Known rows, with every way that one mark hangs from another:
[k_526 k_79]: [ 14.5  13.9   4.7  -2.8  11.7 -12.4 -25.1  -3.6  19.1   3.6   4.5  -4.4
  49.2   0.7   6.0 -23.7  12.4 -27.8   0.5   9.7  17.6   6.9]
[k_79 k_320 [k_460 k_251 [k_539 k_529]]]: [ -3.0 -64.6  14.5 -44.3 -44.7   1.9 -66.0  13.4 -19.9  21.5   5.4 -14.3
   7.1  20.0 -23.4   1.0  23.0  14.7  41.5 -29.4  -2.9   5.4]
[k_529 [k_79 k_460 k_940]]: [ 21.4 -23.9   4.7  -0.7  -0.8  -6.8 -23.9  -0.5  14.9   6.8  13.1  -9.3
  16.8  18.7  -6.8 -33.7  17.9 -43.5  -5.5 -39.9  17.6  10.2]
[k_539 k_460 [k_529 k_79]]: [  9.6  23.3  13.6 -18.0  18.3  12.8 -60.2   6.0   3.9  12.9  12.3  -5.9
 -29.4  12.9  -6.6  14.7  18.7   6.6 -18.6 -27.6  33.0  24.6]
[k_526 [k_79 k_320 [k_940 [k_251 [k_460 [k_539 k_529]] k_982]]]]: [  4.5 -20.3   7.1 -18.3 -13.4  -8.9 -56.3   7.4   2.7   0.3   2.7  -6.7
  25.0  -7.9  -8.0  -4.9  22.7 -42.9  15.4  -3.7   2.1   8.6]
[k_526 [k_79 k_320]]: [  9.9  -1.0   6.6  -8.5  -4.0 -16.1 -35.7   4.7  16.3  -1.5   7.5  -7.8
  57.3   1.3   4.9 -12.6   9.7 -34.6   5.7   8.6  -2.4   4.6]
[k_940 k_251]: [ 20.4  -7.4  -5.0 -10.1   7.0 -16.2 -18.7  -2.0  -0.5   1.0  -0.8  -9.3
 -11.9  11.9  -7.7  -9.5  -1.6  36.8  29.3  10.4   3.1 -20.2]
[k_460 [k_251 k_982] [k_539 [k_529 [k_79 k_320 k_940]]]]: [-37.9 -51.3  10.9 -15.3   1.0  -3.7 -48.5  -4.9 -24.3  20.5  10.1  -5.3
 -27.9  13.4 -22.8 -18.3  37.4 -30.4  16.2 -19.6  37.3   7.9]
[k_539 k_460 [k_529 [k_79 k_940]]]: [ 15.1  13.2  15.6 -15.2   9.9  14.5 -63.6   8.0   6.8  12.8  17.0  -7.9
 -27.2   7.7  -8.9  14.0  21.3  -6.4 -22.9 -39.0  29.5  21.0]
[k_539 [k_460 [k_251 k_982]] [k_529 [k_79 k_320]]]: [-18.7  -2.0  10.0 -14.9   4.9  12.6 -78.7   7.7 -22.8   7.3  10.6  -4.6
 -45.6  22.8 -15.8  19.3  32.6   9.5 -10.7 -37.0  31.4   4.7]
[k_460 [k_251 k_982] [k_539 [k_529 k_79]]]: [-39.8 -37.0   8.5 -14.5  14.8  -3.3 -40.4 -10.4 -24.2  22.9   5.2  -2.1
 -33.7  16.3 -20.9 -23.1  37.2 -18.4  17.6 -11.8  49.1  12.4]
[k_982 k_251 k_539]: [ -6.2  31.8  15.6   1.6  -2.4 -12.8 -36.0 -17.3   7.3   9.4  16.8 -28.6
  -9.2  18.3 -20.5 -40.2 -20.7  23.7  64.9  16.8  24.3 -15.5]
[k_550 [k_539 [k_460 [k_251 k_982]] [k_529 [k_79 k_320]]]]: [-14.9 -17.9   9.3 -17.8   2.7   9.6 -63.3  -9.4 -10.9   8.5   6.3  -3.9
 -28.9 -10.7 -16.1  10.3  28.4  -7.9  11.1 -19.7  36.3  25.2]
[k_251 k_460 k_982]: [  1.3  14.4  -7.3 -21.2  29.5   6.3 -30.9 -32.5 -19.9  -3.3  -6.8   2.3
 -54.5  23.5 -19.4 -11.6  43.3 -17.5   3.4  -6.2   8.7  32.8]
[k_940 [k_79 k_320] [k_251 [k_460 [k_539 k_529]] k_982]]: [ -5.7 -24.1  -4.4 -33.2  10.8 -17.7 -57.9  -0.4 -31.3   0.2 -11.2   6.9
 -58.0   3.7 -22.4   0.5  28.4   9.5  67.7  31.8  13.1   9.7]
[k_982 [k_539 [k_460 k_251]]]: [ -1.3  19.8  10.2 -18.4   7.1  -1.5 -53.3 -14.4  -4.7  13.8  12.9 -19.7
 -15.5   1.6 -20.0 -17.0  -1.2  17.6  57.5   1.6  35.1   5.2]
[k_460 [k_251 k_982] k_539]: [-30.0 -47.0   1.9 -14.5   9.6  -5.2 -25.8 -17.1 -26.2  19.2   1.9  -5.2
 -26.1  12.3 -22.5 -30.6  31.8 -12.2  37.9  -1.3  38.1   1.8]
[k_526 [k_79 [k_460 [k_251 k_982] k_539] k_940]]: [  5.9 -31.1   5.1 -15.0 -17.2   1.2 -47.5   1.4  -1.4  12.9   0.9  -5.7
  36.6  -1.5 -11.1 -31.7  34.0 -42.2  20.5 -24.6  29.8   4.5]
[k_79 k_320 [k_460 k_251]]: [  9.2 -52.8   5.5 -26.6 -43.6  -2.4 -56.1   9.6 -18.7   7.0   5.9 -14.5
  16.2  29.8 -18.1  -3.2  18.8  21.7  32.1 -33.0 -16.7 -15.0]
[k_940 [k_79 k_320 k_460] k_251]: [ 26.3 -32.5  -4.6 -26.0 -17.1 -21.1 -50.2  17.2 -14.1   0.1  -3.7  -1.3
  -8.4   9.5 -13.3  -5.8   8.3  39.1  70.3  17.8  -1.4 -22.1]
[k_460 k_539]: [  6.0 -25.2   9.5 -24.8  12.7  -9.2 -10.5 -11.3  10.1  22.6   7.4 -10.5
   4.3  -1.2 -11.2 -26.0   9.0 -22.6  32.6  12.3  20.7  27.5]

Rows:
[-15.0  -5.2  19.3   0.1   3.4  -7.8 -40.8 -12.2  -5.8  15.1   3.5 -14.8
 -26.6  29.8 -18.9 -25.0   2.0   6.5  31.8  -6.6  25.8  12.4] : [k_982 [k_251 [k_460 [k_539 [k_529 k_79]]]]]
[-42.6 -45.0   9.6 -17.8   7.0  -5.1 -45.9  -6.3 -25.9  20.2   6.8  -4.0
 -30.3  16.8 -21.6 -17.6  35.7 -21.3  20.5 -11.6  39.7  10.7] : [k_460 [k_251 k_982] [k_539 [k_529 [k_79 k_320]]]]
[-19.2  -6.0   2.5 -35.0  25.3   4.8 -43.9 -23.7 -20.8   7.9  -5.6   1.5
 -57.9  16.4 -23.9  -7.5  45.2 -40.3  13.0  -4.8  19.6  55.6] : [k_251 [k_460 [k_539 [k_529 [k_79 k_320]]]] k_982]
[  5.3  33.0  14.8 -26.2  10.7  -4.9 -46.0 -11.6  12.6  15.8  16.7 -16.3
  -2.8   7.4 -14.5 -21.5   4.0  -3.6  29.7  -1.9  30.0  25.9] : [k_982 [k_539 [k_529 [k_79 k_460]]]]
[ -6.7  33.2  -3.8 -27.9  30.7   3.8 -39.8 -39.1 -17.8   0.0  -3.3  -5.0
 -56.2  14.7 -26.0 -20.5  33.3 -19.9  33.5   6.0  20.4  41.1] : [k_251 k_460 [k_982 k_539]]
[-11.3  38.4  24.4  -3.4  -3.5   3.2 -71.3  -4.0   3.9  13.7  21.0 -27.9
 -33.2  14.1 -23.8 -19.0 -12.1  19.3  46.0 -10.8  43.4  -2.4] : [k_982 k_251 [k_539 k_460 [k_529 [k_79 k_940]]]]
[  2.4 -41.5   6.1 -32.1 -14.3  -7.8 -58.9   7.8 -20.8  14.1   5.1   1.5
 -11.9   9.9 -19.4 -12.0  33.6   1.9  52.5   3.8  15.3   3.4] : [k_940 [k_79 k_320 [k_460 [k_251 k_982] [k_539 k_529]]]]
[ -8.1 -13.6  13.3 -13.6   6.0   7.8 -57.9 -10.1  -4.5  14.5   6.9  -4.7
 -18.9 -12.8 -13.0   5.4  21.0  -0.7  11.4 -19.8  44.1  26.8] : [k_550 [k_539 [k_460 k_251] [k_529 k_79]]]
[ -1.4  29.8  16.9 -27.3   4.6   6.4 -69.7  -8.8  -6.0  18.5  16.0 -18.4
 -25.4   1.9 -21.1  -1.3   5.3  28.7  41.6  -5.9  37.2  11.1] : [k_982 [k_539 [k_460 k_251] k_529]]
[  5.5  -1.8  12.7 -14.9   3.4   0.4 -47.1   2.7   0.8  15.2  11.5  -4.9
  -4.6  26.4  -7.8  -6.9  23.7   6.5 -16.3 -31.0  23.6  11.7] : [k_539 [k_529 [k_79 [k_460 k_251]]]]
[ 26.8 -23.6   7.8 -17.5 -32.7  -3.4 -51.8  12.8  14.5   1.7   8.5 -11.2
  60.8   0.2  -3.2 -13.9  19.9 -41.1   7.9 -23.9  -7.5   1.9] : [k_526 [k_79 k_320 k_460 k_940]]
[  7.0 -30.3  -0.9 -12.2 -14.2 -11.9 -41.7   5.3   2.1  -2.9  10.3 -13.7
   1.5  16.3 -15.4 -24.5  13.2 -36.4  24.6 -29.0   5.8  -0.2] : [k_529 [k_79 k_320 k_460 [k_940 [k_251 [k_982 k_539]]]]]
[  2.8 -51.8   0.3 -16.5 -14.4 -11.2 -36.1   8.5   0.3   3.6   6.9 -10.9
   1.0  13.6 -15.3 -24.6  17.8 -47.0  25.5 -29.3   8.6   7.6] : [k_529 [k_79 k_320 [k_460 k_539] [k_940 [k_251 k_982]]]]
[  3.1 -84.5   6.5 -34.0 -52.9   6.3 -60.9   8.4 -21.0  12.9  10.0 -16.0
   0.0  11.6 -30.2 -12.5  35.7 -27.1  38.3 -46.8  -8.7  -5.2] : [k_79 k_320 [k_460 [k_251 k_982] k_539] k_940]
[  4.3  -5.1  11.7 -13.5  12.7  -2.6 -31.7 -16.1  14.8  11.4   9.8  -3.8
   1.4 -12.8  -6.4  -7.2  17.2 -21.1  -0.6  -3.6  27.6  34.7] : [k_550 [k_539 [k_529 k_79]]]
[  1.8 -22.1   6.7 -13.2   0.8   5.8 -44.1 -16.6  -6.0  11.3   3.6  -7.7
 -11.8 -16.7 -14.5  -2.1  15.6   5.0  32.2  -9.1  33.6  15.8] : [k_550 [k_539 [k_460 k_251]]]
[  1.0 -46.6   6.8 -20.3 -33.6  -2.3 -58.0  10.2  -3.7   8.0   4.3  -9.4
  44.5  -0.7 -12.0 -20.9  31.2 -47.8  26.2 -24.3   9.7   0.9] : [k_526 [k_79 k_320 [k_460 [k_251 k_982] k_539] k_940]]
[  5.3 -10.6   1.0 -29.3 -14.3  11.0 -52.3  -8.2 -21.5  12.8   1.9  -8.3
 -20.1  27.2 -23.6 -16.1  33.5  28.1  26.9 -29.3  20.7  -4.4] : [k_79 [k_460 [k_251 [k_982 [k_539 k_529]]]]]
[  1.9 -34.4  14.0 -16.5 -13.1   0.4 -50.2  -7.4   3.7  12.0  11.5  -7.0
   5.8 -10.0 -12.9  -3.9  22.9 -20.2   7.6 -24.2  19.6  22.9] : [k_550 [k_539 [k_529 [k_79 k_320 [k_460 k_251] k_940]]]]
[  1.0  37.7  -6.9 -25.0  26.1   9.2 -34.6 -24.7  -6.4  -0.5   7.3  -9.4
 -47.7   6.8 -20.5 -16.7  25.1  -7.9  27.4   7.7  25.9  14.5] : [k_251 [k_982 [k_539 k_460]]]
[  6.3  12.4  15.0 -21.7   7.0   9.9 -67.7  12.1   2.4   9.3  14.7  -8.3
 -24.4  13.6  -7.7  22.6  17.1   2.9 -14.4 -28.4  19.2  22.3] : [k_539 k_460 [k_529 [k_79 k_320]]]
[-10.8   2.4   1.7 -38.3  28.2  10.7 -40.7 -28.7 -21.6  11.3  -7.4   2.0
 -64.0  13.5 -25.1  -7.3  47.5 -25.6  13.3  -2.0  22.4  53.9] : [k_251 [k_460 [k_539 k_529]] k_982]
[ 13.7   2.4  12.6 -28.3   4.4  15.0 -52.2 -11.9   6.0  14.2   6.7  -6.3
 -20.5 -21.0 -12.7  15.1  19.4   7.9  11.2  -8.2  27.8  35.1] : [k_550 [k_539 k_460 k_529]]
[ 10.1 -22.9   8.1 -29.4 -20.4  -7.0 -45.2   9.9  10.1   9.7   0.2  -8.9
  56.2   0.0  -3.9 -17.0  15.9 -33.3  30.2  -1.6   6.8  19.0] : [k_526 [k_79 k_320 [k_460 k_539]]]
[ 45.2 -36.1  -0.6 -23.4 -31.9   4.5 -39.6   7.3   0.5   7.3   4.0 -13.8
  -0.7  10.7 -18.4 -13.6  17.1  14.8  24.3 -39.6  -4.3 -16.1] : [k_79 k_460 [k_940 k_251]]
[  0.3   6.9  -8.7 -25.6   5.2  -7.2 -41.7  -4.1 -12.5  -3.9  -1.8  -8.9
 -40.0  15.7 -19.5  -9.2  13.4  21.6  40.3   5.3  12.4  -8.5] : [k_940 [k_251 [k_982 [k_539 [k_529 [k_79 k_320 k_460]]]]]]
